Each row was made from one small tree. Brackets hold a mark, then the marks that hang from it, in alphabetical order. Every link used is in the known rows. Write each row's tree.
Known rows:
{X F}: [ 10.6 -17.6  15.8  11.2  31.6  20.1  -3.0  11.7 -40.5  11.4   9.3 -39.6
 -19.6 -28.0  -8.0   0.1  10.7  12.5   8.5 -16.4 -11.3 -32.8]
{P F}: [  6.7 -16.7  20.6  -3.6  39.9  41.5 -17.0   4.1 -41.5   9.3  -1.7 -32.0
 -17.0 -26.8   7.9   6.7   5.7  13.5  14.8  -9.9 -10.0 -46.2]
{L D N {X F}}: [ 45.3 -10.4 -16.9  38.5  23.9   4.4  11.4  -5.5 -17.3   3.1  35.2 -62.0
   8.2 -37.0 -30.3 -11.9  49.2  24.7 -20.8  18.9  16.3 -16.8]
{M {X {F P} U {Y D}}}: [  0.0 -22.8  28.7  33.8  33.1  11.9  -8.3  18.1 -29.5  23.3  16.8 -31.4
 -19.0 -20.7   1.3 -17.7 -10.3  32.9   7.1 -10.5 -21.5 -35.9]
{M {X F U {Y D}}}: [ 10.4 -23.0  29.6  34.4  34.7   7.8  -1.4   9.1 -31.2  26.7  17.1 -26.6
 -23.6 -22.7   8.4 -13.0  -3.2  37.4   5.3  -9.1 -27.5 -29.2]
{X {F P} U {Y D}}: [  4.5 -48.6  31.3  11.8  26.5  -9.3  -1.5  25.9 -26.5  15.2   6.5 -37.0
 -18.0 -21.1 -15.1 -21.7 -10.9  40.6  -9.5 -10.1  -8.9 -19.1]
{N {L {X {F P} U {Y D}}}}: [  3.0 -22.4   6.4  42.8  37.1   4.1   9.5  17.4 -20.0   1.3  21.6 -55.9
   5.6 -14.1  -5.5   1.7   5.1  19.5 -27.3  -2.9 -14.3 -31.2]
{X F U}: [ 25.9 -30.0  23.5  11.5  31.9   6.9  -2.7  14.5 -34.0  19.6  -7.6 -37.0
 -24.8 -24.9  -5.1   5.4  -3.1  26.2   2.4 -13.8 -10.7 -13.5]
{N {L {X U Y}}}: [ 13.1 -13.5   3.9  46.0  41.3  11.1   8.5   5.8 -19.9   4.6  15.4 -51.5
  -0.9 -16.9   6.8   8.6  11.3  19.7 -17.8  -1.5 -20.9 -34.9]
{U {X {Y D}}}: [ 14.1 -27.5  31.7  47.0  16.4  29.2  -6.8  -4.4 -54.4  14.3   8.9 -47.8
  -2.5 -22.4  10.3  -9.7  16.8  44.7  13.2  -5.7 -16.5 -39.2]
{N {L D {X U}}}: [ 24.8 -13.0   1.4  48.4  45.9   8.8   7.7   7.4 -10.2   0.0  14.0 -47.7
  12.0 -11.8  -0.4   6.8  20.2  20.3 -23.7  12.5  -7.6 -36.7]
{L D N {X {F P} U Y}}: [ 42.9 -22.5 -12.4  38.3  22.4 -17.2   7.1   5.6  -7.1  10.8  24.8 -63.1
   0.1 -40.7 -36.5 -24.2  33.2  39.7 -22.7  17.5  15.3  -6.7]
{U X}: [ 18.7 -14.1  25.3  46.0  18.3  44.4 -14.2  -3.3 -58.2  13.5  -1.7 -52.9
  -2.4 -23.1  10.8   4.4  15.4  29.7  23.3  -8.5 -12.8 -41.5]
{X {F P} U Y}: [  7.1 -35.1  21.5  10.6  29.7 -11.1  -9.2  26.7 -26.6  21.7  -5.8 -41.0
 -30.7 -33.4 -17.2 -17.4 -11.9  33.6   6.1 -18.9 -12.5 -17.6]
{U {X Y}}: [ 15.7 -17.7  25.0  46.3  18.4  28.2 -12.0  -3.7 -54.7  18.7   0.3 -50.8
 -11.4 -30.8   9.0  -6.9  16.1  39.8  24.0 -11.3 -18.9 -37.9]
{N {L D}}: [  7.5 -14.3   8.4  33.4  49.2  12.5   4.9  13.3 -12.8   0.0  15.1 -35.7
   4.2 -12.7  -1.2  -1.8  26.3  14.0 -11.1   4.4 -17.0 -49.4]
{N {L {D Y} X}}: [ 16.5  -4.6  -5.4  50.0  50.4  14.5  15.7   8.4 -12.1 -11.2  28.7 -53.5
  14.1 -15.3  -3.5  -2.3  29.4  13.2 -16.5  20.0  -1.8 -45.3]
{V F}: [ 21.4  -9.8  21.4  20.4  35.4  26.0  -1.9   7.8 -41.7  13.7   8.2 -15.5
  -6.6 -10.2  10.4  -9.9  12.0   8.8   7.0 -10.7  -4.6 -49.6]
{L {D Y} N {X U}}: [ 55.9 -12.7 -13.7  46.9  33.3   9.5  19.2  -7.2  -8.9  -5.1  31.9 -62.9
   7.7 -30.7 -18.6 -14.3  46.2  34.3 -15.2  41.0  23.7 -16.2]
{M X}: [  6.2   1.7  19.4  38.5  39.0  48.0 -12.3   0.9 -38.3  16.6  16.8 -29.6
 -15.2 -18.9  18.1  -0.8   8.2  13.5  24.5  -7.7 -25.5 -57.9]

Which tree is each row?
[ 22.0 -17.6  -0.1  44.8  44.6 -13.7  11.6  12.2  -9.0   6.1  16.2 -49.1
   2.6 -21.8  -9.8  -3.4  18.2  27.2 -26.3   5.7 -10.8 -25.1]  {N {L D {X F U Y}}}
[  9.1  -9.0  -4.5  43.8  43.5   7.5   5.2  17.8 -13.7  -4.0  22.5 -55.7
  14.8 -16.9 -15.3  -1.1  20.2  10.5 -22.4   5.3  -2.8 -41.1]  {N {L D {X {F P}}}}
[ 27.1 -30.0  -1.8  36.4  13.8   3.3  10.8   4.0 -24.5   7.8  34.0 -67.2
  -0.3 -31.7 -23.5 -12.4  21.1  34.1 -25.9   6.7   5.3  -9.2]  {L N {X {F P} U {Y D}}}
[  6.6 -12.0   5.0  35.5  53.8  11.8  12.8  15.8 -11.0  -7.1  21.8 -39.6
   3.3 -14.8  -2.6  -8.5  28.6  13.5  -7.5  13.5 -10.8 -48.7]  {N {L {D Y}}}
[ 44.7 -15.4 -16.5  40.8  29.6  -1.8  15.2   9.9  -9.0  -4.3  32.8 -71.4
   7.8 -35.2 -36.9 -21.9  36.1  29.3 -18.2  33.6  30.7  -9.6]  {L {D Y} N {X {F P} U}}
[ 12.4 -30.2  30.2  41.4  14.1  14.3  -3.8   3.1 -55.7  18.0  10.4 -51.9
  -7.1 -29.0  -1.5 -12.3  13.4  44.2   8.3 -11.8 -15.0 -26.1]  {U {X F {Y D}}}
[ 14.2 -11.4  -4.1  44.2  44.3  -7.0  11.5  10.7 -12.4   2.1  24.5 -50.6
   5.3 -23.7 -11.3  -6.0  25.3  20.4 -23.6   4.2 -11.0 -34.0]  {N {L D {X F Y}}}
[ 15.2  -9.1  -2.8  47.6  45.8   4.0   9.6   5.2 -11.4  -0.5  23.2 -47.1
   8.8 -18.7  -2.6  -4.0  27.3  20.8 -20.1   8.7 -12.3 -43.0]  {N {L D {X Y}}}
[ 31.5 -15.1  -4.0  26.3  37.7  14.9  15.0   1.6 -12.3  -4.5  33.7 -44.9
  -3.8 -32.2 -19.6 -26.7  55.1  25.5   2.4  29.3   9.9 -34.3]  {L {D Y} N}
[ 15.0 -11.2   4.3  46.6  41.1  22.4   6.9   6.8 -22.6   0.9  14.1 -53.1
   5.2 -11.5   8.0  16.5  11.1  12.9 -18.4   0.5 -16.8 -37.5]  {N {L {X U}}}
[ 14.5 -20.8  22.9  40.8  16.0  12.6  -8.7   3.5 -56.2  22.5   1.9 -54.6
 -16.1 -37.4  -3.1  -9.9  12.5  39.4  18.9 -18.0 -17.2 -24.7]  {U {X F Y}}
[ 54.5 -15.8 -15.4  42.2  31.2  -6.2  22.4   0.5 -10.3  -1.2  33.2 -66.6
   2.7 -37.2 -30.2 -16.8  42.8  33.9 -20.4  34.8  25.3  -3.0]  {L {D Y} N {X F U}}
[ 16.5 -21.2  -7.8  36.1  13.6  13.1  10.3   2.1 -29.1   2.1  45.7 -69.6
   3.3 -34.0 -25.4 -16.1  31.2  24.6 -21.8   4.7   4.8 -21.9]  {L N {X {F P} {Y D}}}
[ -4.6 -16.1   2.7  42.3  36.8  10.6   9.7  16.2 -23.2  -2.6  30.3 -57.1
   8.0 -15.7  -6.8  -1.1  12.1  13.3 -24.6  -3.9 -14.3 -40.2]  {N {L {X {F P} {Y D}}}}
[ 15.1 -10.0  23.1  33.6  37.7  23.0  -9.1  10.7 -35.1  25.7   6.7 -31.8
 -23.7 -23.4   8.4   1.0  -5.2  22.5  15.3 -12.3 -23.0 -32.2]  {M {X F U}}
[  4.1 -14.5   4.6  46.8  39.6  18.3  11.9   4.2 -23.0  -2.7  29.8 -50.4
   8.3 -12.8   6.4   3.9  18.8  16.2 -22.6   1.6 -19.6 -44.7]  {N {L {X {Y D}}}}
[  9.9 -18.5   6.6  34.3  23.9  19.5   0.6   5.3 -36.5   0.7  27.7 -57.2
   2.8 -23.3 -11.0  -8.9   8.0  21.8 -11.0  -2.1   2.3 -36.7]  {L {X {F P} {Y D}}}
[ 28.1 -18.1  -4.7  42.3  17.1  24.5  13.8 -15.4 -29.1   1.5  44.9 -60.0
   3.7 -29.1  -7.0  -8.8  41.3  29.2 -18.7  12.2  -2.9 -28.5]  {L N {X {Y D}}}
[  4.5 -15.5   1.7  42.1  38.5   3.3   5.9  18.2 -20.0   4.7  16.2 -57.9
  -1.0 -20.0  -6.1   3.5   4.6  16.3 -20.1  -6.9 -15.9 -30.5]  {N {L {X {F P} U Y}}}
